Known rows, with every step that occurs:
biloz/kimuleg: [ 1.14  1.91 -1.08  1.72 -2.34  2.89 -0.43 -0.09 -3.31  0.95  1.74  0.14
  0.38  0.25  0.52  1.12 -0.01  0.12 -0.67 -0.59 -4.31  5.14  1.77 -2.96
 -0.14  0.49  1.29 -1.10 -2.22 -1.96  2.81  1.26]
gifa/kimuleg/vasom/kifu: [-0.86  2.26  0.40 -0.26 -4.18  1.96 -0.79  2.37  0.01 -2.27  2.21 -0.67
 -3.54 -1.18 -0.87  0.04  0.20 -0.56 -1.33 -1.38 -4.56  3.71  0.63 -1.54
  0.25 -3.51  0.97 -3.00 -1.45  0.91 -0.12 -0.03]
kifu/biloz/kimuleg: [ 4.03 -0.43 -2.81  0.38 -1.82  3.71 -0.58  0.31 -3.32 -0.44  2.11 -0.73
 -0.64  2.08 -0.59  1.28  0.01 -0.56  0.10  0.21 -3.57  2.33  0.10 -1.54
  0.93 -0.67  1.03 -1.54 -2.30 -2.34  2.54  0.79]
kifu/vasom/rulanun: [ 1.19 -0.62 -4.23 -2.51 -6.60  2.26 -1.61  1.59  1.60 -1.65 -0.24 -4.22
 -1.16  2.97 -0.98  0.02  0.62  0.59 -0.23 -0.85 -1.08  2.96 -1.31  1.58
 -1.44 -1.36 -1.11 -1.04 -1.13  3.95  0.64 -0.20]
kaden/gifa/kimuleg: [-0.43  5.36 -1.76  1.80  0.71  4.60 -1.86  1.16 -2.23 -0.37  2.08  1.29
 -4.00 -0.73  1.30  0.90  0.03 -1.98 -1.84 -2.11 -2.56  3.73 -1.81 -1.84
 -0.78 -1.48 -0.25 -0.96 -0.54 -1.63  2.38  0.62]
kimuleg/biloz/kifu/gifa/rulanun: [ 2.74  0.61 -1.70 -0.04 -1.74  5.33 -0.58  0.23  0.25 -0.16 -0.66  2.37
 -1.66  2.51 -0.88 -1.04  1.69 -2.39  1.26 -2.14 -3.69  3.51 -0.59  2.62
  1.35  0.19 -1.07 -1.57 -1.04  0.25  2.55  0.97]
vasom/rulanun/gifa/kimuleg: [ 1.74  2.34 -0.55  0.72 -1.37  1.01 -1.16  2.87  1.35 -0.17  0.35 -0.74
 -2.46 -0.60  0.56 -0.14 -0.85 -1.16 -2.31 -1.51  0.89  1.83  0.44 -1.15
 -1.93 -0.50 -1.12 -1.39 -1.95  0.84  3.25 -1.67]
kaden/gifa/rulanun/biloz/kimuleg/vasom/kifu: [-1.05  3.90  0.36 -0.62  0.39  0.19 -1.10  1.30  0.19  0.82  0.58 -0.06
 -3.11  0.10  2.21 -3.16 -0.63 -0.89 -0.31  0.39 -1.69  0.54 -1.73 -1.72
 -2.92  0.13  2.56 -0.97  2.43 -1.61  1.24 -1.00]
gifa/kimuleg: [ 1.97  2.70 -1.53  1.90 -1.80  3.84 -1.50 -0.49 -1.08 -1.62  1.69 -0.11
 -3.18 -0.86 -0.13  2.24  0.58 -0.79 -2.22 -1.97 -3.34  4.48  0.77 -2.17
  1.00 -1.97  0.24 -2.29 -3.41 -1.22  2.81  0.95]
rulanun/gifa: [ 1.20  2.56 -1.27  3.14  0.30  3.37 -0.37  1.12  0.29  2.66  0.42  1.53
 -3.09 -0.33  1.39 -0.45 -1.42 -1.83  0.38  1.02 -2.21  3.47  0.45 -1.40
 -2.47  0.49 -0.69 -0.43 -0.30  0.77  2.01 -1.38]
vasom/rulanun: [ 2.28  0.70 -2.91  0.35 -4.05  1.42 -1.32  1.98  0.51 -0.25  0.10 -2.17
 -1.24  1.90 -0.13  1.29  0.53  0.21 -0.48 -0.90 -1.79  3.57 -0.25  1.29
  0.41 -0.18 -1.66 -2.50 -1.25  1.63  1.29  0.40]
kaden/gifa/kimuleg/vasom/kifu/biloz: [-0.83  3.25 -1.20 -0.80 -0.87  3.42 -1.51  3.24 -2.00 -2.74  3.26 -0.10
 -5.43  0.34  0.38 -1.13  0.17 -2.14 -0.27 -1.17 -3.34  1.19 -2.98 -0.61
 -0.91 -3.44  0.24 -2.27  1.45 -0.52 -0.96 -0.85]
kimuleg/biloz/kifu/gifa: [ 1.81  0.81 -1.55  1.10 -1.94  4.80  0.44  0.85 -0.92  0.02 -0.25  2.78
 -0.64  2.56 -1.52 -0.19  1.53 -2.80  2.17 -0.44 -5.32  4.79  0.29  1.80
  0.63 -0.52 -1.08 -1.07 -0.96  1.13  1.76  0.57]
rulanun/biloz: [ 2.72  1.53 -2.40  4.05 -0.67  0.99 -0.54 -0.84  1.43  1.33 -0.66 -0.20
 -2.56  1.45 -0.33  1.60  0.96 -2.23  0.97  3.81 -2.91  2.33  1.17 -1.50
 -1.10 -0.91  1.21 -1.44 -0.89 -0.66  2.51 -1.07]
kaden/gifa: [-0.40  3.77 -2.80  2.69  0.65  4.31 -1.40  1.03 -1.83  1.73  1.66  1.05
 -3.67  1.05  1.84  0.13 -0.44 -1.84  0.45  0.29 -3.10  4.31 -1.83 -0.07
 -1.48 -0.12 -0.96 -0.68  1.53 -0.01  0.89  0.62]
kimuleg/biloz/kifu/vasom/rulanun: [ 0.38 -0.29 -2.18 -1.68 -6.21  2.32  0.22  2.37  1.53 -1.43 -2.13 -0.82
  0.39  3.64 -1.88 -2.36  2.18 -1.63  1.41  0.12 -2.70  5.06  0.23  2.76
 -1.29 -1.24 -0.79 -2.89 -0.35  2.76  0.00  0.17]
biloz/kimuleg/vasom/rulanun/gifa/kaden: [-0.98  1.31  1.59 -2.81 -2.76  1.89 -1.63  2.32 -0.28  0.03  1.84  0.33
  0.19 -2.74  1.25 -0.73 -1.10  0.28 -1.92  1.03 -1.13  1.63  2.08 -2.68
 -1.99 -0.85  1.21 -0.59 -0.55  1.05  2.45 -0.39]
vasom/kifu/gifa: [ 1.75  2.27 -2.83  1.11 -2.21  3.51  0.49  2.32 -0.52 -0.16  1.45  0.78
 -2.77  2.70  0.01  1.41 -1.17  0.60  1.70 -1.14 -4.37  3.17 -2.34  0.12
 -0.20  0.09 -0.44 -1.37 -1.60  3.23  0.62 -0.96]
kimuleg/vasom/rulanun/biloz/kifu/gifa: [-0.12 -1.16 -0.11 -2.06 -3.34 -1.07 -0.03  1.39  0.68 -0.53  0.79 -2.73
 -0.54  2.15 -0.58 -1.93  0.58 -1.12  1.13  1.42 -2.60  0.84  0.48  1.51
 -1.47 -1.08  0.26  0.79  1.32  2.28  0.76 -0.23]
kimuleg/vasom/rulanun/biloz: [ 0.59 -0.50 -1.07 -0.89 -3.66 -1.75 -1.69  0.99  1.64 -0.37  0.22 -3.94
 -1.74  1.02 -0.58 -0.72  1.94 -1.23  0.23  3.14 -2.00  0.92  1.57  1.03
 -1.10 -2.14 -0.19 -1.24  1.14  0.86  0.74 -0.95]
biloz/kifu/gifa: [ 0.99  0.94 -1.01  0.80 -1.94  4.23  1.04  0.96 -1.55  0.74  1.49  1.02
 -0.53  2.44  0.40 -0.36 -1.14 -0.87  1.21 -1.88 -5.01  5.13 -0.77 -0.56
  0.62  0.89 -0.04  0.75 -1.06  1.72  1.33  1.82]

Rows:
[ 3.78  1.06 -2.59  0.87 -2.99  2.11  1.07  2.84 -1.51 -0.69  0.94  0.46
 -0.84  2.12 -0.88  0.11 -0.69  0.46  1.15 -0.07 -3.53  2.51 -1.10 -2.28
 -0.24 -0.36  1.97 -3.13 -1.69 -0.53  0.19 -0.66] -> vasom/kifu/biloz/kimuleg
[ 1.75  2.54 -1.01  0.33 -1.65  1.82 -1.45  2.92  1.57 -1.06 -1.28  0.54
 -2.40 -0.20 -0.27  0.25  1.14 -2.25 -1.28 -0.32  0.86  2.00  1.03  0.57
 -1.38 -1.35 -1.78 -2.46 -1.64 -0.04  3.68 -2.87] -> vasom/rulanun/gifa/kimuleg/biloz
[ 1.07  1.60 -1.10  2.28 -3.03  3.56  0.83  1.26 -0.44  0.93 -1.38  2.29
 -1.10  2.01 -1.46 -0.80  2.17 -2.52  1.82  0.52 -5.23  6.54  1.32  0.98
  0.23 -0.59 -0.18 -3.40 -0.10 -0.18  0.32  0.99] -> kimuleg/biloz/kifu
[ 4.05  1.25 -0.98  1.75 -0.63  0.60 -0.16 -0.85  2.92  1.15 -1.13  0.07
 -1.71  1.56  0.20 -1.94 -0.34 -1.10 -0.34  0.03 -1.49  2.30  0.05 -0.75
  0.15  1.67  2.17 -1.64 -0.13 -1.26  2.32  0.68] -> gifa/rulanun/biloz/kifu
[-0.08  1.00  0.13  0.17 -1.75 -0.69  0.60  0.78 -1.09 -0.17  1.47 -0.88
 -0.67  1.30  0.19 -0.12  0.05 -0.63  1.05  3.02 -4.08  0.68  0.63 -2.73
 -2.15 -1.28  2.86  0.60 -0.63  0.19  1.65 -1.56] -> rulanun/biloz/kimuleg/vasom/kifu/gifa
[-0.45  0.72  0.02 -2.36 -3.32  2.58 -2.54  2.86  2.26 -0.20  0.97  0.35
 -2.57 -2.46  1.02 -1.15 -0.71 -1.00 -0.91  1.66 -0.75  0.39  1.26  0.40
 -1.79 -1.85 -0.96 -1.58  0.83  2.98  1.37 -1.34] -> kimuleg/vasom/rulanun/gifa/kaden
[ 1.94  3.61 -1.68  2.13  0.49  5.87 -1.30  1.59  1.92  1.61  0.16  4.68
 -3.43 -2.85  1.52  0.87 -2.06 -1.57 -0.14  2.08 -1.07  1.83  1.18 -2.42
 -1.43 -0.39  0.15 -1.50 -0.90  1.98  2.90 -0.91] -> rulanun/gifa/kaden
[-0.16  0.56 -0.82 -1.97 -4.37  0.82  1.31  3.13  2.39  0.71 -0.67 -1.55
  0.24  2.62  0.63 -3.86 -1.95 -0.21  0.07 -1.34 -0.64  4.61 -0.94 -0.34
 -3.53  1.37  0.25  0.17  0.40  4.54  0.07 -0.54] -> biloz/kifu/vasom/rulanun/gifa
[ 0.09  1.07 -0.66 -3.02 -4.24  2.42  0.42  3.48  3.70 -0.48 -1.03  1.02
  0.23  0.43  0.63 -3.15 -2.47 -0.14 -0.81 -0.19  0.00  2.82 -0.49 -1.06
 -2.96  0.57  0.45 -0.74 -0.47  5.14  0.87 -0.15] -> biloz/kifu/vasom/rulanun/gifa/kaden
[-0.53 -0.45 -1.21 -1.70 -5.52  0.92 -2.49  1.56  0.47 -0.78  1.47 -3.44
 -1.56  0.89 -0.44 -0.39  1.11 -0.30 -0.18  0.42 -3.00  3.19  0.66  1.85
 -0.11 -2.03 -1.62 -1.96  0.45  1.63 -0.09  0.46] -> kimuleg/vasom/rulanun
[-1.55  1.19  0.72 -0.64 -3.67  2.41 -1.28  0.00 -3.45  0.26  2.63 -1.61
  0.28 -0.72 -0.06  0.25  0.23 -0.25 -0.79  0.27 -5.39  4.71  2.35 -2.35
 -0.70 -0.86  1.55 -0.54 -0.81 -1.61  1.41  1.35] -> biloz/kimuleg/vasom
[ 0.19  1.13 -1.31 -2.27 -4.40  3.72 -0.46  3.70  3.62 -0.96 -2.38  2.66
 -0.35  0.88 -0.93 -2.60  0.49 -2.19  0.73  1.13 -0.46  2.67  0.47  0.76
 -2.24 -1.03 -0.33 -2.43 -0.08  3.76  1.29 -1.17] -> kimuleg/biloz/kifu/vasom/rulanun/gifa/kaden
[-0.12  0.80  0.44  1.19 -1.65 -0.55 -1.01 -1.00 -1.34  0.81  0.97 -1.51
 -0.51  0.28 -0.13 -0.32  1.40 -1.26  0.04  3.65 -3.51  2.36  2.90 -2.99
 -1.75 -1.62  2.76 -0.05 -0.23 -1.98  2.35 -0.54] -> rulanun/biloz/kimuleg/vasom
[ 1.32  2.51  0.99  0.41 -1.87  0.69  0.09  4.15  1.37 -0.27 -1.47  1.07
 -1.00 -0.28 -0.17 -1.67  0.42 -2.04 -1.39 -1.06  0.24  3.44  1.36  0.10
 -1.74 -0.32 -0.98 -2.44 -1.04  0.63  2.61 -1.48] -> vasom/rulanun/gifa/kimuleg/biloz/kifu
[ 2.86  1.56 -3.42 -0.02 -0.89  7.85 -2.18  0.01  0.26 -1.65  1.97  2.89
 -3.08 -0.18  0.40  3.50 -0.73 -0.57 -0.12  0.01 -2.94  1.23 -1.45 -0.46
  1.70 -1.79 -0.57 -0.18 -2.59  2.78  4.19  0.72] -> kifu/gifa/kaden
[ 2.43  0.95 -1.53  1.25 -2.58 -2.06 -0.29  1.07  0.17  0.78 -1.01 -1.99
  0.87  2.17 -0.43  0.50  1.01  0.16 -1.10  2.03 -0.41  2.12  1.11 -1.91
 -1.83  0.12  1.48 -1.14 -1.68 -1.05  3.46 -0.91] -> vasom/rulanun/biloz/kimuleg
[-1.53  3.08 -0.21 -0.63 -0.65  0.18 -2.65  1.79 -0.38 -1.32  1.58 -1.56
 -3.74 -0.18  0.45 -0.91  1.51 -2.54 -2.03  0.67 -0.71  0.95 -0.80 -0.21
 -2.27 -2.95 -0.02 -0.54  1.47 -0.91  2.02 -1.23] -> kaden/gifa/kimuleg/vasom/rulanun/biloz
[ 1.74  1.64 -0.96  3.76 -0.70 -0.27  1.48 -0.05  1.05  2.38 -1.24  0.66
 -0.74  2.40 -0.14 -1.14  0.16 -1.79  1.21  2.79 -3.54  4.26  1.61 -2.20
 -1.45  0.80  2.42 -0.82  0.11 -0.23  1.36  0.42] -> rulanun/biloz/kifu
[ 0.69  0.38 -1.39 -2.50 -3.30  3.17 -1.93  2.02  0.69 -1.45  2.25 -1.35
 -3.80  0.96 -0.38 -1.16 -0.84  0.02  0.62 -1.90 -4.23  1.26 -1.98  1.63
  0.87 -1.10 -0.12 -0.98  0.19  2.10 -0.16  0.09] -> kimuleg/vasom/kifu/gifa/rulanun
[ 4.32  1.08 -2.28 -0.32  0.80  2.64 -2.04 -2.02 -0.27 -0.38  1.08 -0.75
 -1.64  1.27  0.57  0.98  0.22 -0.53 -1.02 -0.67 -1.38 -0.12 -1.04 -1.19
  0.28  0.54  1.70  1.92 -2.58 -1.56  5.87 -0.50] -> kifu/gifa/rulanun/biloz/kimuleg
[ 1.31 -0.27 -2.54 -1.90 -5.34 -1.35 -0.98  0.65  1.49 -1.39 -0.72 -4.04
  0.83  2.95 -0.44 -0.13  0.71  0.28 -1.13  1.72  0.10  1.54  0.16 -1.19
 -3.27 -0.83  1.58  0.12 -1.81  1.64  2.89 -1.37] -> kifu/vasom/rulanun/biloz/kimuleg
[-0.78 -0.65  0.56 -0.90 -4.43 -2.60 -0.41  1.72  1.67  0.12  0.07 -2.90
 -0.14  1.75 -0.64 -2.50  0.93 -1.43  0.65  1.99 -2.53  2.39  1.76  0.76
 -1.73 -1.09  0.88 -1.41  1.81  0.89 -0.30  0.23] -> kimuleg/vasom/rulanun/biloz/kifu
[ 1.57  1.30  0.63 -0.86 -2.00 -1.11 -0.55  0.30  1.38 -0.01 -0.53 -0.95
 -1.66  0.30  0.62 -1.87  0.17  0.04 -0.75  0.96 -2.27  0.89  0.48 -2.01
 -0.85 -0.10  3.61 -1.80  0.12 -1.83  2.37 -0.95] -> gifa/rulanun/biloz/kimuleg/vasom/kifu
[ 2.00  0.86 -0.01 -0.38 -1.40  0.49 -2.78 -1.75  0.83 -0.37  0.45 -1.81
 -1.92 -0.18  0.52 -1.14  0.90 -0.54 -1.51  1.01 -2.17  0.76  1.54 -1.78
 -0.27 -0.14  2.60 -0.72 -0.18 -3.20  3.73 -0.05] -> gifa/rulanun/biloz/kimuleg/vasom
[ 1.48  3.89 -1.16  1.48  2.15  1.73 -2.10 -0.77 -1.11  1.44  0.52  0.53
 -2.86  0.41  2.54 -1.04 -0.04 -1.65 -1.22  0.02 -0.39  0.86 -1.67 -1.70
 -1.69  0.97  2.15 -0.07  1.16 -3.16  4.04 -0.40] -> kaden/gifa/rulanun/biloz/kimuleg
[-1.24  0.93  0.23 -1.66 -3.36  2.61 -0.25  1.85 -2.82 -0.60  2.80 -1.00
 -0.51  0.62  0.19 -0.57 -0.84  0.89  0.67 -0.69 -5.68  3.18 -0.08 -2.15
 -0.87 -0.75  1.50 -0.03 -1.13  0.74  0.78  0.06] -> biloz/kimuleg/vasom/kifu/gifa
[ 1.80  1.58 -1.77  0.88 -1.70  0.98 -0.98  2.94  1.45  1.54 -0.11 -0.99
 -1.59  0.43  0.98 -0.69 -0.92 -1.02 -0.33  0.26 -0.25  2.25  0.19  0.53
 -2.35  0.64 -1.76 -0.84 -0.55  1.87  1.94 -1.78] -> vasom/rulanun/gifa
[ 3.22  0.54 -1.68 -0.51 -2.00  0.96  0.02  1.74  2.87 -0.66 -0.79  1.49
  0.07  1.45 -0.35  0.46 -0.56 -1.08  0.02  1.68 -0.45  0.25 -0.28 -0.39
 -0.24 -0.19  0.64 -0.41 -1.44  2.65  3.49 -0.23] -> vasom/rulanun/biloz/kifu/gifa/kaden
[ 1.95  1.10 -1.15  2.35 -0.07  1.07  1.49 -0.21  0.27  1.26  0.11  0.74
 -1.15  2.88 -0.04 -0.38 -0.43 -1.78  1.54  1.79 -3.39  2.56 -0.01 -1.24
 -0.87  0.44  1.52  1.44 -0.41  1.07  2.37 -0.10] -> rulanun/biloz/kifu/gifa
[-0.78  0.21 -0.24 -1.36 -3.20  0.61 -1.50  2.70  0.88  0.66  1.10 -2.29
 -2.31 -0.47  0.91 -2.24 -0.24 -1.24  0.15  0.79 -1.52  2.02  0.74  1.58
 -2.65 -0.70 -1.67 -0.52  1.20  2.41 -0.31 -1.42] -> kimuleg/vasom/rulanun/gifa
[ 1.36  0.90 -2.96 -3.41 -4.38  3.34 -2.19  2.75  3.85 -1.17 -0.71 -0.17
 -1.94 -0.12  0.43 -0.45 -1.44 -0.51 -1.28  0.54  0.99  0.64 -1.21 -0.14
 -3.34 -1.44 -0.77 -0.61 -0.57  5.67  2.26 -1.83] -> kifu/vasom/rulanun/gifa/kaden
[ 3.87  0.78 -4.02  1.58 -2.98  3.04  0.64  2.85 -0.01 -0.68  0.64  0.27
 -2.98  3.29 -1.43  0.15 -0.49 -0.72  2.09  0.37 -3.93  2.02 -2.12  0.22
  0.33 -1.14  0.10 -4.28 -0.94  1.04 -0.76 -1.24] -> vasom/kifu/biloz
[-1.44  0.84  1.70 -2.05 -2.98 -0.16 -1.23  2.50 -1.53  1.03  1.68 -1.89
  0.48 -1.11  1.15 -1.91 -0.18  0.17 -1.07  0.15 -1.90  2.75  1.87 -1.85
 -2.59 -0.13  0.22  0.22 -0.04 -0.40  2.09 -0.95] -> biloz/kimuleg/vasom/rulanun/gifa
[-0.43  2.65  0.71 -0.02 -1.54  3.45 -0.33  1.90  1.27 -0.55 -0.75  1.86
 -2.38 -0.10 -0.42 -2.76  0.09 -2.96 -0.38 -0.70 -1.84  4.05  0.74 -1.67
 -3.08 -1.18  0.50 -0.70 -1.03  1.28  1.97 -1.73] -> rulanun/gifa/kimuleg/biloz/kifu/vasom
[ 0.20  0.78 -1.96 -0.25 -5.12  4.10  0.37  1.29  0.47 -0.75 -1.46  0.64
 -0.26  3.11 -2.01 -1.32  1.99 -2.43  1.98  0.56 -4.52  5.87  0.50  1.59
 -1.10 -1.23 -0.26 -2.17 -0.38  2.29 -0.17  0.47] -> kimuleg/biloz/kifu/vasom
[ 0.56  0.23 -3.22 -2.00 -4.42  1.90 -1.16  2.64  2.34 -0.23 -0.30 -2.80
 -1.53  2.32  0.15 -1.40 -0.95 -0.55 -0.53 -0.08  0.22  2.01 -0.80  0.56
 -3.85 -0.25 -1.11 -0.19 -0.66  4.28  1.38 -1.97] -> kifu/vasom/rulanun/gifa
[ 0.04  1.73  0.18 -1.13 -1.49  1.11 -0.81  1.10  0.35 -1.15  1.33  1.85
 -1.27 -0.80 -0.10  0.35 -0.45 -0.19  0.33  3.56 -3.32 -0.38  0.91 -3.74
 -1.54 -1.98  3.47  0.12 -0.97  1.35  2.61 -1.00] -> rulanun/biloz/kimuleg/vasom/kifu/gifa/kaden
[-2.61  3.10  1.38 -1.19 -1.12 -0.65 -0.79  2.59 -0.19 -1.14  1.41 -0.82
 -2.68  0.18  0.75 -2.88  0.36 -2.31 -1.50 -0.39 -1.14  2.55 -0.58 -0.71
 -2.24 -2.08  1.03 -0.50  2.15 -0.53  0.99 -0.33] -> kaden/gifa/kimuleg/vasom/rulanun/biloz/kifu
